Each row comes from the steps of one walk. Every step used is in the known rows, and no mark comes twice. Write the walk behind each row, first mark first.
Known rows
figez, lonum, fumobo, napef, nimob: [ 27  -1  10  31  -6  20 -10  15 -52   2 -34  25 -27 -18 -16   6  -1   3
 -23  -1  22   9  -2   2 -22  14  -6 -46 -37  15 -15 -20  -2  14 -27  10]
golo, fafiv, zafu, napef, nimob: [ 74  10  -2   1  20  24 -14  34 -52   1 -61  26  20 -11 -18  14  25 -12
  -8   2  27  18  25  25 -23  11  33  21   6 -17  63  -6  50 -11  -1  26]
lonum, fumobo: [-30  -5  -4  13  16  14 -15  19  -2  11  -6   5  16 -12 -12   5  27   1
  -5  -7  25 -12 -12  14 -20  43  27  25   1  -7  35 -48  21  17 -14   4]
fumobo, lonum, lofik: [-24  10 -26  15   4   9 -27   1 -25 -10   2   4   0 -17  -5 -12 -10  12
  -5  -3  15 -10   3  11  -8  30  12  43  17  17  32 -26 -19   3 -17  10]
golo, fafiv, figez, lonum, fumobo, napef: [ 21  -7  12  31  -3  13   0  18 -34 -14  23  28  23 -16 -13  -8  -1  10
 -34  -2  23   6  10  -2   0  22  12  -8   8  25  -7  -5  22  -8   6   8]
nimob, napef, fumobo: [  1  11  34  10  -7  17 -17  25  17   3   8  22   6  -3 -20 -18   9  -5
  -4 -20  38   3  18  13  -5  27   9  20 -26   2  24  14  35  30 -33  22]
lofik, fafiv, figez, lonum, fumobo: [-12   4   9  10  38 -13 -11  -3  -7 -10  -5  22   1  -7  -2  -8  18   6
 -13  -2  10 -25  -2 -12   5   6   5 -21  -3 -21  -3 -21 -36  -6 -13   7]
lonum, lofik: [-34  -2 -17   9   0   2 -21  10 -27  -3  -6   6  29 -21 -12  -4   6   5
 -15  -2  23 -18  24  18 -24  41  15  51  24  -2  40 -32   0  11 -20  14]
nimob, napef, fumobo, lonum, lofik, fafiv: [-18  29   5  10   3  18 -25  -2  -4 -11   4  17 -18 -10  -7 -30 -13   9
   2  -8  36  15  21  -8  53  -5  -6  -4  -7  13   9   4 -27  25 -18  18]
lofik, fafiv, zafu, napef: [ 34   9 -15  -3  19   8 -23  10  -6   0 -33   6  21  -8  -6   2  28   4
  -4  11  13  -8   3  21   8  16  34   6  29 -38  56 -28  37   3  -4  12]
lonum, lofik, fafiv, zafu, napef: [ 10   6 -28  -4   6  10 -28   7 -38  -4 -41   0  28 -19  -2   7  14  13
 -19  21  17   6  22  18  20  11  31  17  55 -31  68 -34  25   2   4  18]
fafiv, figez, lonum, fumobo, napef, nimob: [ 47   6  10  23   3  10 -13  22 -45  -9 -24  22 -19 -14  -6   0  -6  -3
 -40  -2  21   5   1  -8 -29   4  -6 -45 -29   8  -9   6  -2   3 -16  12]
fafiv, figez, lonum, fumobo, napef: [ 21  -3   5  27 -13   9 -11  18 -20 -12  14  16   4 -12  -3  -4  -6  13
 -40  -2  13  -5  -6  -5 -13  25   7 -23   1   9  -3  -5  18   3  -9   5]
figez, lonum: [ -2  -3  12  15   8  -8 -12  -3 -12  -6  -7  27  10  -8 -13  -4  10   9
  -5 -13   2 -28   4  16 -33  33   5  20 -14  -4  14 -17 -16  -8 -37  13]
zafu, napef, fumobo, lonum, lofik: [ -3  14 -20  29 -19  27 -29  18 -39  -6 -23  13  -5 -20  -8 -32 -19  22
 -18  11  20   7  13   3  10   0  12  28   8  18  43  16  42   6 -12  27]
napef, fumobo, lonum: [ 13  21  14  13   4  12 -28  12  16   0  -3  17 -29  -8 -14 -33   2   7
  14 -11  27 -21  -3   6  -2   8  10  37 -34  15  23  18   3   4 -34  12]
nimob, napef, fumobo, lonum, figez: [ 12  23   9  12   4  22 -27  17  26 -12  35  20 -26  -3  -5 -37 -20  -6
  -9 -18  18  15  11  -1   3   1  -5  20  -9  19   2  28  33  25 -30  20]
zafu, fafiv: [-17   0   0  11  24 -18 -17 -10  10  -1  10   9  33 -13 -15 -12  18   5
  21  -8  32 -32   8  22 -17  16  21   3  16 -23  19 -47  -8   8 -23  10]
napef, fumobo, lonum, lofik, fafiv: [-22  26  -7   3  15   4 -32  -9  -9  -6 -13  13 -25 -20  -9 -40  -7  12
   8   4  33 -19  18  -6  37 -16  -1  16  -5  12  15   2 -40   7 -22  15]
lonum, fumobo, napef, nimob: [ 18   3   2  22  -2  26 -15  28 -34  12 -22   6 -10 -19 -17   0  13  -4
 -19   0  33   8  -2   8 -25  22   8 -25 -22   9   2 -31  28  31 -14   6]
lofik, fafiv, golo: [-14  17   7  23  33 -13 -13   2  18   7   5   7  22  -4  -9 -16  17   5
   0   1  23 -39  27  16   4  36   4  25   7 -33 -18  -3 -38  28 -16   6]
lofik, fafiv: [-20   7   6   9  29 -11 -15  -6  17   3   1  10  19 -13 -15 -19  28   5
  10  -6  21 -37   7  12 -10  21  17  14   1 -27   8 -38 -20  12 -20   9]
figez, lonum, lofik, fafiv, zafu, napef: [ 27   3 -22   1   3   3 -22  -9 -60 -15 -51  17  14 -17  -1  11   1  17
 -24  20   5   1  25  11  23   4  13  -3  45 -20  51 -20  -4 -13  -9  19]
nimob, napef, fumobo, lonum, lofik: [-10  22   5  18 -16  28 -26  13 -14 -11   6  16 -16 -10  -8 -21 -18   7
  -9 -10  34  19  24   0  22  14  -3  20 -10  27  27  13   5  23 -23  20]
figez, fafiv, zafu, napef, nimob: [ 46   9  -7  -2  15  10 -15  16 -53   0 -62  26 -16 -12 -12   7   9   3
   7   6  26   6  15  16 -19 -12  34  -9  24 -38  54 -17   6 -16 -13  24]
nimob, napef: [ -7   2  12  17   0  11 -11  18  15  -2  17  10  24  -3 -13   1  16  -3
  -6 -22  21   2   6  22 -24  49  16  16  -5 -12  24 -22  25  29 -25  14]

Which walk is each row?
[ 10   4 -14 -31  30  -6 -21   2  -4  -9   4  18 -11 -13  -5 -14  -2  -2
   4  -4  18 -12  19  14  -9   0  30  34  61 -24  36 -27  -5 -20 -21  13]
lonum, figez, fafiv, zafu
[ 70  23  -5   3  -8  32 -37  25 -11  -2 -31  14 -18  -5  -4 -14   0   9
  -2   9  19   8  -5  13  13  -1  29  22  -4  -2  71  24  56  -7 -18  19]
fafiv, zafu, napef, fumobo, lonum
[-27  14 -15  -1  27 -17 -21   0  -8 -15   0   5  30 -18  -1 -28  10   4
 -14   0  23 -31  26  -4  -2  10  10  28  33 -28  21 -14 -28   3  -2  14]
lonum, lofik, fafiv, figez
[  4 -11   3  34 -21  17 -10   8 -28   1   5  14   1 -18 -14   2  -1  18
 -26   0  12   1  -8   8 -10  36   6 -23  -7  24  -4 -28  20  11 -22   2]
figez, lonum, fumobo, napef
[-32   1  -3  10  13 -17 -14 -23 -33 -13 -16  22  11 -22  -9  -5   1  18
 -10   2  11 -24  24   0   9  12  -7   5  15  -7   0 -32 -57  -3 -23  15]
figez, lonum, lofik, fafiv
[-12  24 -18   8  32 -10 -28  -6  -2 -21   8   2  -3 -15   7 -31  -6   8
  -8   2  15 -26  11 -10  12   0   5  21  25 -12  20 -12 -51  -6   1  10]
fumobo, lonum, lofik, fafiv, figez
[-33  10   6  25  21 -12  -2   4   1   2   9  20   4  -6 -14 -13   0  17
  11  -2  29 -32  26  16  -9  31  17  29  31 -25 -10  -1 -45   5 -18  13]
figez, fafiv, golo
[ 23  17 -18  30  -1  23 -31  22  -7  -7   4  19 -14 -15  -4 -45 -19  13
 -16   2   5  -1   3   0  -9 -14   9  26   6  10  19  24  72   8 -19  26]
zafu, napef, fumobo, lonum, figez
[ 35   4   8 -17  21  10 -15  18  -9  -2  -7  18  28  -7 -16   8  28 -10
  11  -8  30  -5  20  33  -9  36  35  58  18  -4  62 -25  19 -14  -7  10]
golo, fafiv, zafu
[ 27   6  -6  28  10  14 -15  26 -33   5 -51  18  13 -16 -16  -6  22   0
 -15  -1  12  -4   8  14 -50  17  14  -1 -14 -24  31 -11  41  15 -20  26]
zafu, napef, nimob
[ -5   1   0  10  14 -11  -6   5 -50 -27   3  35  34 -19  -9  -8  -4   5
 -25  -6  17  -9  48   2 -15  20   4  45  27  10  17   6 -21 -26  -3  24]
golo, fafiv, figez, lonum, lofik
[ 13   6  -5 -18  17 -11 -24 -17 -38 -14 -38  19  -2 -16  -4   9   9   7
  -9   9  15 -11  27  11  22   8   7   8  30 -15  41 -27 -50 -16 -21  11]
figez, lonum, lofik, fafiv, zafu
[-25  18 -17  30  31  -7 -14  -2   6 -11  40  17 -24  -7  -1 -34 -29  17
   0   0  10 -22  19   2  -1   6   3  35  51  -9 -30  10 -48   0 -15  12]
fumobo, lonum, figez, fafiv, golo
[ 73  20   0   7   2  39 -25  26 -22  -5 -23  26  -2  -6 -13 -15   2   8
   4   5  30  19  10  19  22  -2  34  36   0  15  68  23  61 -15   2  22]
golo, fafiv, zafu, napef, fumobo, lonum
[  3  11 -20  16  24   6 -27   4  14 -11  30   7  -8 -12  -1 -28  -9   0
  -8 -11   1 -20  -5   7 -28  17   8  43  21   5  10 -18   5   3 -26   8]
fumobo, lonum, figez
[-11  18   8   8   8  13 -16   4  12 -16  39  32 -41  -8  -6 -45 -33  11
   8 -19  29  14   9 -10  16 -25   1  -1  19  12 -14  17  -5   5 -29  25]
nimob, napef, fumobo, lonum, figez, fafiv
[  9  -3   4  23   3  -9 -12  -6 -22 -16  18  14  20 -15  -4  -5 -11  15
 -23   2  25 -11  -1   0   1   2  10 -55  17  -1 -13 -23   0   0  -6   4]
zafu, fafiv, figez, lonum, fumobo, napef
[-30  17 -22   8  23  -3 -25 -15 -11 -11  -7   2  -2 -18  -5 -22   1  14
   2   2  19 -17   4   1  22  11   5  20  21   3  14 -38 -52   3 -12   9]
fumobo, lonum, lofik, fafiv
[ -3  34  -5  -5  22  -3 -33  -1  -3 -15  -2  14 -21 -15   0 -48 -12   7
  -5   3  31 -22  22 -18  30 -25   2  22  -2   0  17  25 -42  -3 -11  18]
napef, fumobo, lonum, lofik, fafiv, figez
[ 19   3  16   9  16 -17 -14   4  -5 -16   4  26  13  -5  -3 -13   6   4
 -17 -13   5 -37   9   4 -37  24   8  26  -3 -17  14  11 -19 -16 -28  13]
fafiv, figez, lonum
[-38  -3 -12   1  25 -13 -10   0   5  -6  21  22  -3 -19 -12 -32  -6   9
   4 -10  16 -25  16   3 -23   4  18  28  47 -16  -2 -33 -10  -8 -22  17]
lonum, figez, fafiv
[ 20   1  17  15  23 -11  -2   6 -14 -21  11  38  32  -8 -13 -13   9   3
 -11 -15  12 -24  25   5 -29  23  10  34  -1  -3   7  13 -11 -28 -13  19]
golo, fafiv, figez, lonum
[ -8   2  -3   8   5 -16 -19   0 -39 -24  -7  21  16 -16  -1 -10  -9   8
 -33  -3   6 -24  27  -2 -24  21   1  33  20  -7  24   6 -26 -14 -20  18]
fafiv, figez, lonum, lofik
[ 24  18 -42   5  13  18 -34  -2 -37 -11 -36  -1  -2 -13   5   2   0  16
 -13  21   8  10   3  12  36   2  27   7  49  -9  64 -28  -2  -5   6  13]
fumobo, lonum, lofik, fafiv, zafu, napef
[  7  10  13   9  35 -29 -12 -12   8 -18   0  26   9  -7  -4 -22  10   6
 -10  -8   4 -43   8  -4 -10   3   1   1  -5 -28  -7  -3 -47 -14 -21  12]
lofik, fafiv, figez, lonum
[ 61  17  -3  -9  31  11 -22  15 -28   3 -72  12   0  -9 -10   5  28  -7
  -2  10  19   2  13  16  -6 -10  24 -15   3 -44  49 -15  13   3 -12  19]
lofik, fafiv, zafu, napef, nimob
[  9   3   1 -24  18  -4 -17   1  -3  -2 -11  17  -8  -8 -12  -2  13   3
  20  -5  30 -17   6  21  -3  12  40  30  35 -28  52 -34 -21 -21 -18  11]
figez, fafiv, zafu
[ 30   8 -10 -20   6  13 -24  22 -22  -5 -17  30 -16 -14  -9 -30 -11   9
  -4  10  25   5  29   6   8 -32  33  22  53 -20  47  13  59 -16 -15  30]
lonum, figez, fafiv, zafu, napef, fumobo
[ 27  12   1 -23  33  -5 -25   0  14   1 -18   5   4  -5  -8  -2  34  -5
  10   0  28 -25   7  22  10  19  27  21  14 -33  47 -36 -13  -1 -16   5]
lofik, fafiv, zafu
[ 32  24  -5 -30  23   7 -31   2   4 -12   5  27 -60  -9  -3 -39 -26   2
  20  -1  32  -4  10  -2  23 -37  20  31  31   2  32  13 -11 -24 -24  17]
napef, fumobo, lonum, figez, fafiv, zafu
[ 43  20  -3   5  -4  23 -25   9 -21  -5 -28  25 -36  -8  -9 -24 -12  23
  17   9  28   6  -2   6  32 -24  36   4  15  -6  58  15  16 -23 -12  22]
figez, fafiv, zafu, napef, fumobo, lonum
[ 69  13  -7   0  13  19 -25  31 -38   5 -67  15   2  -9 -10  11  23  -9
 -12   6  16   8  13  24 -30  12  25  11  -1 -32  70  -6  44   3 -17  22]
fafiv, zafu, napef, nimob
[ -7  14 -17  22   4  13 -19   8 -15 -10   9  32 -32 -18  -9 -55 -32  25
   2   6  14  -3   5  -9   9 -34  15  10  31   2   2  17  27 -10 -17  30]
zafu, napef, fumobo, lonum, figez, fafiv
[ 36   8 -36   1  17  15 -25   4 -21 -17   2  15 -23  -9   3 -17 -20  17
  -4   9   1   8  -4   6   5 -15  33  15  71 -16  42 -20  20 -23  -4  20]
fumobo, lonum, figez, fafiv, zafu, napef
[ -2  -3   6  14  19  -3 -14  13 -15  -9  -3  24   3  -7  -3  -4  11   1
 -25  -7  11 -19  -5  -6 -20  22  11   6  -6 -11  20  -9 -10  -8 -15   6]
fafiv, figez, lonum, fumobo
